Each row was made from one small tree. The marks that hang from a mark follow it in brackets, in the order of their numbers. Every link used is in the known rows. Write each row's tree.
Known rows
k393{k611{k399{k467} k604 k613}}: [  0.2   5.6   2.2  58.5 -24.6   5.0  40.7  -6.5  47.2   3.3  -9.2  49.9
   8.9  -5.0  33.8  13.7  -4.9  27.3  27.9 -21.9 -19.0 -43.4]
k611{k613}: [ 11.3  12.6  18.2  45.5 -15.1  -2.4  43.5 -12.2  26.4 -12.1   3.0  30.2
  40.4  14.3  24.4   5.9 -17.8  34.3   0.6 -28.0  -8.1 -34.8]
k467{k250{k905} k604{k611{k393 k399 k613}}}: [  3.7  17.2  20.2  65.9 -39.0 -13.8  38.2 -21.8  54.7  22.2  -5.1  42.6
  28.0  -7.2  49.5  -6.8 -41.0  30.7  29.2 -30.7  34.1 -46.9]
k905{k250{k393{k611}}}: [ 11.0  -3.9  -6.2  31.2 -24.2  19.3  28.2  -6.4  -0.8 -55.2   7.4  36.1
  22.9  19.5  10.3  -3.2  10.0  29.9   6.9 -60.9 -27.4 -39.2]
k613{k399{k467} k611{k604}}: [-20.6  34.6  -3.6  12.5 -30.4  -4.7  47.6 -14.7  12.1 -21.3   2.8  42.7
  -8.3  15.7  24.7   9.9 -39.5  22.6  12.8 -12.6 -30.4 -41.3]
k250{k393{k611{k399 k613}} k467{k604} k905}: [ 19.7 -25.0   0.6  43.5 -30.8  -1.5  54.4 -22.0  38.9 -28.0   3.6  56.4
   8.1  -1.7  27.4  -5.4   2.2  18.2  46.5 -75.5  11.5 -37.9]
k604{k611{k613}}: [  9.6  22.6   9.9  46.6 -24.7   4.2  35.7 -14.8  28.8  -5.5  -2.1  32.4
  31.4  -5.3  32.2   9.5 -25.3  35.1  17.6 -25.5 -16.9 -39.9]
k905{k250{k467{k604}}}: [  5.5 -15.1  -8.2  37.1 -31.1  10.5  42.9 -17.1  20.2 -37.6  13.6  25.4
  18.8  22.9  15.5  -2.0 -10.8  22.6  -1.1 -50.9 -17.0 -36.2]
k250{k393{k611{k604 k613}} k467}: [ 16.9   8.5   3.2  35.7 -21.4  13.8  47.7 -12.6  37.2 -33.0  16.3  46.7
  10.6   6.5  15.8   0.4  -2.3  19.6  28.5 -47.7 -17.7 -34.0]
k399{k467 k613}: [  7.1 -29.2  -6.3 -21.5 -26.0   0.7  63.0 -14.6  27.8 -35.0  -4.5  31.1
  21.7  16.6  28.7  17.8 -14.4  41.6  -0.2 -36.0 -20.8 -25.2]
k399{k467{k250{k905} k604} k613{k611{k393}}}: [ -7.5   6.2  -3.0 -30.4 -38.7 -20.1  67.0 -17.0  50.2 -25.0  -2.7  40.6
  16.0  14.3  44.8   6.2 -49.0  43.5  11.5 -54.7   9.3 -25.5]
k613{k399 k611{k604{k467{k250}}}}: [-19.0  44.2   2.2  33.4 -32.1  -2.0  41.7 -22.4  32.0 -14.0  20.8  41.0
   2.7  14.5  24.0  -1.6 -46.7  24.6  18.5  -0.5 -20.2 -43.4]
k467{k250{k393 k905} k604}: [  3.1 -25.5  29.7  32.6 -28.2  -4.7  42.1 -22.6  23.1 -13.4  13.1  31.5
  26.1  19.8  19.1 -12.0 -12.4  35.8  22.5 -34.8  50.0 -36.6]
k250{k467{k604{k611{k393 k613}}}}: [  9.0  17.4   1.4  34.9 -29.5  -1.8  49.5 -19.4  42.5 -12.6   5.1  35.3
  24.9   7.9  29.0  -2.5 -35.9  24.1   8.1 -26.5  -0.3 -29.9]
k250{k905}: [ 10.3 -29.7   8.2  19.5 -22.5   6.0  45.9 -16.4  -3.7 -29.6  -2.9  38.7
  29.8   0.0  21.5  -1.6   7.7  38.5  -0.7 -43.7  -6.0 -41.2]
k613{k611{k393 k399{k467{k250}} k604}}: [ -7.6  31.5   3.9  34.0 -34.8   1.5  41.4 -10.7  22.6 -15.8   3.5  52.8
   6.8   7.3  41.2   1.6 -60.3  24.6  -1.5 -10.6 -27.5 -47.7]
k905{k250{k393{k611{k399}} k467{k604}}}: [ 11.9 -22.5 -12.0  46.5 -33.4  15.5  36.7 -15.2  18.7 -46.5  12.6  40.1
   8.2  21.0  14.4  -5.4  -1.0  16.4  19.3 -63.8 -17.3 -39.7]
k905{k250}: [  7.1  -6.9  -2.3  37.9 -25.6  15.3  32.6 -10.3  -0.1 -40.5   6.6  26.6
  28.3  18.2  15.9   1.4  -2.2  30.8  -8.7 -45.1 -29.8 -42.1]
k399{k467{k250{k393} k604} k611 k613}: [ -2.9  -4.7  11.7 -22.1 -34.8  -4.0  59.0 -13.4  31.7 -10.9   6.8  31.0
   3.0  20.8  32.8  11.7 -19.2  31.7  24.7 -50.4   6.9 -14.8]
k604{k467{k250} k611{k393 k399{k613}}}: [ 13.0  20.4  -9.9  35.8 -46.8   7.0  43.9 -25.6  62.3  -5.6  12.7  47.7
  29.4 -10.4  52.8  -2.0 -55.3  31.2  16.1  -4.3 -17.0 -39.4]
k250{k393 k467{k604{k611{k399{k613}}}} k905}: [ 25.8 -42.0  -3.4  21.6 -38.0   2.4  57.4 -32.3  31.5 -32.5   6.1  50.3
   1.3  -9.8  31.4   0.2  -8.9  22.2  48.9 -74.8   7.6 -40.1]
k250{k467 k905}: [ 15.2 -34.1  -2.9  10.6 -30.7  12.0  60.9 -19.9  10.5 -39.0   6.0  40.9
  21.9   0.4  23.3  -3.7  -0.7  25.2  -3.6 -53.0 -18.4 -40.5]
k399{k467}: [  0.7 -16.4   0.3  -1.9 -25.9   6.8  52.0  -9.7   7.4 -33.4  -0.1  30.4
  26.0  20.4  21.8  10.3 -19.5  31.8 -14.2 -12.5 -11.5 -28.4]
k905{k250{k393 k467{k604}}}: [ 14.7 -12.7  -5.7  34.0 -29.7  12.5  41.2 -17.6  13.9 -50.5  20.4  30.0
  14.9  25.1  11.6  -2.8 -10.2  18.7  11.8 -64.3  -8.8 -34.8]

Which tree is each row?
[ 26.5 -32.7   0.7   8.2 -29.0  13.8  58.5 -21.9   3.1 -56.2  15.1  46.8
  17.2   4.6  18.6  -5.5   0.7  19.2  14.8 -69.9  -8.9 -38.4] -> k250{k393 k467 k905}
[  8.4   0.5   9.1  22.9 -30.8  11.1  44.8 -21.9  36.8 -32.2  34.4  31.8
  36.9  20.3  20.4  -6.3 -32.1  31.1   6.4  -5.0   9.7 -28.5] -> k604{k467{k250{k393}}}
[  0.5   3.9  -0.8 -13.8 -29.0   8.2  57.9  -8.6  21.6  -5.4  -4.7  38.7
  -7.2  -5.8  34.2  25.8  -2.5  33.3  21.5 -50.0 -34.9 -21.3] -> k399{k467 k611{k604} k613}
[ 19.9 -33.6   5.3  16.1 -28.9   2.7  56.7 -25.6  13.3 -43.9  15.1  43.1
  13.1   6.3  16.4  -7.0  -3.1  22.7  26.7 -66.9  18.4 -31.7] -> k250{k393 k467{k604} k905}
[ 12.9  75.0  11.6  60.4 -27.9  -6.0  47.9 -14.4  74.8  12.4  15.0  48.0
  34.0 -16.6  47.7   1.5 -38.8  31.8  24.1 -32.3   9.9 -33.8] -> k611{k393 k604{k467{k250{k905}}} k613}
[ 13.2   8.2   5.7  37.9 -29.9  -1.2  48.1 -25.3  33.9 -23.9  15.3  37.9
  10.3  15.7  20.5  -1.4 -28.2  14.1  36.0 -38.7   7.5 -32.9] -> k250{k393 k467{k604{k611{k613{k399}}}}}
[  8.2  70.1  18.8  48.3 -18.4   3.8  36.2  -2.3  13.9  11.1  -2.4  46.5
  17.1  -9.3  34.3   5.1 -14.6  26.5   8.8 -40.3 -27.7 -27.2] -> k399{k611{k393 k604 k613}}
[-14.3 -11.1   3.3 -24.2 -34.8 -15.7  62.8 -18.4  51.4 -21.9   5.2  28.0
  12.7  28.7  33.6  11.9 -48.5  43.8  11.8 -31.2   6.9 -26.0] -> k399{k467{k250 k604} k613{k611}}
[ 15.4 -22.9   4.0  12.1 -21.1  11.3  40.4 -12.4  -5.0 -48.4  -1.1  50.4
  22.1   0.0  14.5  -6.9  23.3  36.3  20.2 -63.1  -4.1 -36.9] -> k250{k393{k611} k905}
[ -3.2  46.3   6.4  26.0 -20.2   2.0  35.2  -9.4   7.3 -27.0   3.9  48.4
  16.7   5.2  24.3  -2.2 -40.4  36.9  -5.8 -19.9 -28.7 -38.1] -> k613{k611{k393 k604}}
[  9.2 -11.5 -12.8  30.6 -29.7  14.9  38.4 -12.7  19.4 -53.4  15.1  34.5
  12.8  21.7   9.0  -5.5   1.9  21.7  16.0 -67.1 -14.5 -33.7] -> k905{k250{k393{k611} k467{k604}}}
[ -6.7 -31.5  -3.9  29.8 -27.4   5.5  39.9 -10.0  19.9 -18.8 -10.9  43.6
  15.5  15.4  21.4   0.9  -1.6  32.0   4.5  -7.7  -6.9 -35.6] -> k393{k611{k399{k467{k604}}}}
[ 19.0 -19.5 -16.4  37.1 -33.3  22.8  41.8 -14.9  27.5 -47.8  13.1  46.1
  -0.3   7.8  21.0   3.1   6.6  18.2  26.8 -74.5 -43.2 -46.5] -> k905{k250{k393{k611{k399{k613} k604}} k467}}
[ 11.6  -3.8   5.8  18.8 -34.0   8.3  49.5 -23.6  34.8 -32.9  29.9  37.1
  34.2   7.4  26.6  -5.7 -22.1  32.5  16.2 -25.9  15.8 -31.5] -> k604{k467{k250{k393 k905}}}
[  1.1  40.9  -3.9  46.2 -30.6   3.4  37.8 -17.4  24.5 -21.7  12.5  57.0
  11.2  -3.7  35.6  -0.8 -54.7  28.9   9.1 -10.1 -31.1 -41.8] -> k613{k611{k393 k399 k604{k467}}}
[ -2.4 -29.9  -7.2  26.0 -28.1  12.0  41.4  -7.7  12.9 -26.5 -10.1  46.3
  18.5  14.2  23.0   1.9  -1.2  29.7  -4.0 -10.3 -26.1 -39.3] -> k393{k611{k399{k467}}}
[ 20.9 -24.9  -4.3  31.4 -29.0  10.4  45.5 -21.7  29.7 -29.4   4.5  61.7
   3.3 -21.2  28.2   2.2  17.5  34.0  52.0 -65.7  -6.3 -41.4] -> k250{k393{k611{k399{k613} k604{k467}}} k905}
[ -2.6  28.3  13.3  34.0 -28.0 -10.7  53.0 -13.4  41.4  -2.0   2.5  30.0
  28.6  27.9  33.7   6.9 -34.5  21.0   6.5 -16.8  -5.0 -38.7] -> k611{k613{k399{k467{k250}}}}
[ 14.1  35.1  -2.9  49.1 -35.6  -0.4  41.4 -11.1  36.2  -2.6 -11.8  49.8
  25.8  -8.7  53.0  10.3 -49.5  22.8  11.4 -21.6 -25.4 -41.9] -> k604{k611{k393 k399{k467} k613}}
[ 16.9   5.6  10.9  38.6 -19.0   5.7  40.8 -11.8  22.5 -24.0  -0.9  53.4
  14.5 -13.9  22.7   2.2  18.9  35.4  45.8 -72.9   3.6 -39.7] -> k250{k393{k611{k604 k613}} k905}
[ -2.0 -22.9  22.7  28.0 -27.8  -2.9  38.9 -18.0  28.1 -15.9   7.6  35.6
  23.5  17.5  16.8 -14.1  -1.0  39.1  25.1 -38.6  45.6 -35.7] -> k467{k250{k393{k611} k905} k604}
[  1.1  -6.0   1.8 -22.6 -37.5  -3.1  64.5 -18.1  44.1 -33.5   9.0  43.1
  -0.8   3.3  39.9  15.8 -33.3  37.7  34.0 -64.3  -8.5 -37.1] -> k399{k467{k250{k393 k905}} k613{k611{k604}}}
[-10.8  41.7   2.6  28.7 -34.5  -2.8  44.9 -25.0  28.1 -21.0  22.3  47.9
  -2.8   5.7  26.3  -3.1 -38.5  23.1  35.6 -26.1 -10.7 -45.1] -> k613{k399 k611{k604{k467{k250{k393 k905}}}}}
[ 13.6 -27.9   0.3  29.9 -28.8  12.7  42.6 -13.5   9.6 -31.1  -3.6  60.5
   0.6 -13.3  26.1   3.4  16.1  27.5  39.8 -59.2  -3.8 -45.1] -> k250{k393{k611{k399{k467} k604}} k905}
[  5.2  -5.0 -11.4  38.4 -35.6  13.1  39.4 -17.6  24.3 -33.0   9.3  26.0
  15.1  12.0  20.4   0.8 -15.1  22.8   7.9 -49.3 -19.4 -38.7] -> k905{k250{k467{k604{k611}}}}
[ 22.6  -9.8   3.9  29.9 -32.9  -0.6  54.9 -26.6  33.7 -28.5  10.7  45.1
  11.1  -8.9  28.6  -0.8 -13.2  21.5  49.3 -75.6  17.5 -34.6] -> k250{k393 k467{k604{k611{k613}}} k905}
[  9.3  -6.5  27.2  66.4 -37.7  -9.2  37.6 -26.7  48.9  10.0   7.1  39.9
  18.3  -2.1  40.9  -2.8 -31.3  27.4  52.5 -42.3  43.9 -48.4] -> k467{k250{k393 k905} k604{k611{k399 k613}}}
[  5.1  47.4   5.9  42.9 -28.2   7.7  39.1 -14.3  45.7  -2.5  19.4  43.1
  30.6  -0.7  32.0  -6.1 -36.7  33.8   0.8   2.9  -0.1 -31.9] -> k611{k393 k604{k467{k250}}}
[  5.7  22.5   1.3   4.1 -20.5  -2.3  48.2 -15.4  24.9 -27.7  -0.1  45.1
  16.3   4.2  28.5   5.6 -29.2  46.5   5.5 -39.5 -35.0 -35.1] -> k399{k613{k611{k393 k604}}}
[ 16.7 -11.4  -8.0  12.1 -31.7  -0.4  55.2 -13.1  22.0 -24.2 -12.7  53.0
  23.4  12.5  44.7   5.6 -34.5  28.5 -12.6 -26.2 -30.5 -36.3] -> k611{k393 k399{k467 k613}}
[ -2.4  47.7   1.5   5.6 -28.8  11.3  45.8   1.0   0.3  -6.1  -4.8  46.3
   3.9  -3.9  34.5  10.8 -17.6  23.8  -3.7 -29.2 -31.7 -20.6] -> k399{k467 k611{k393 k604}}
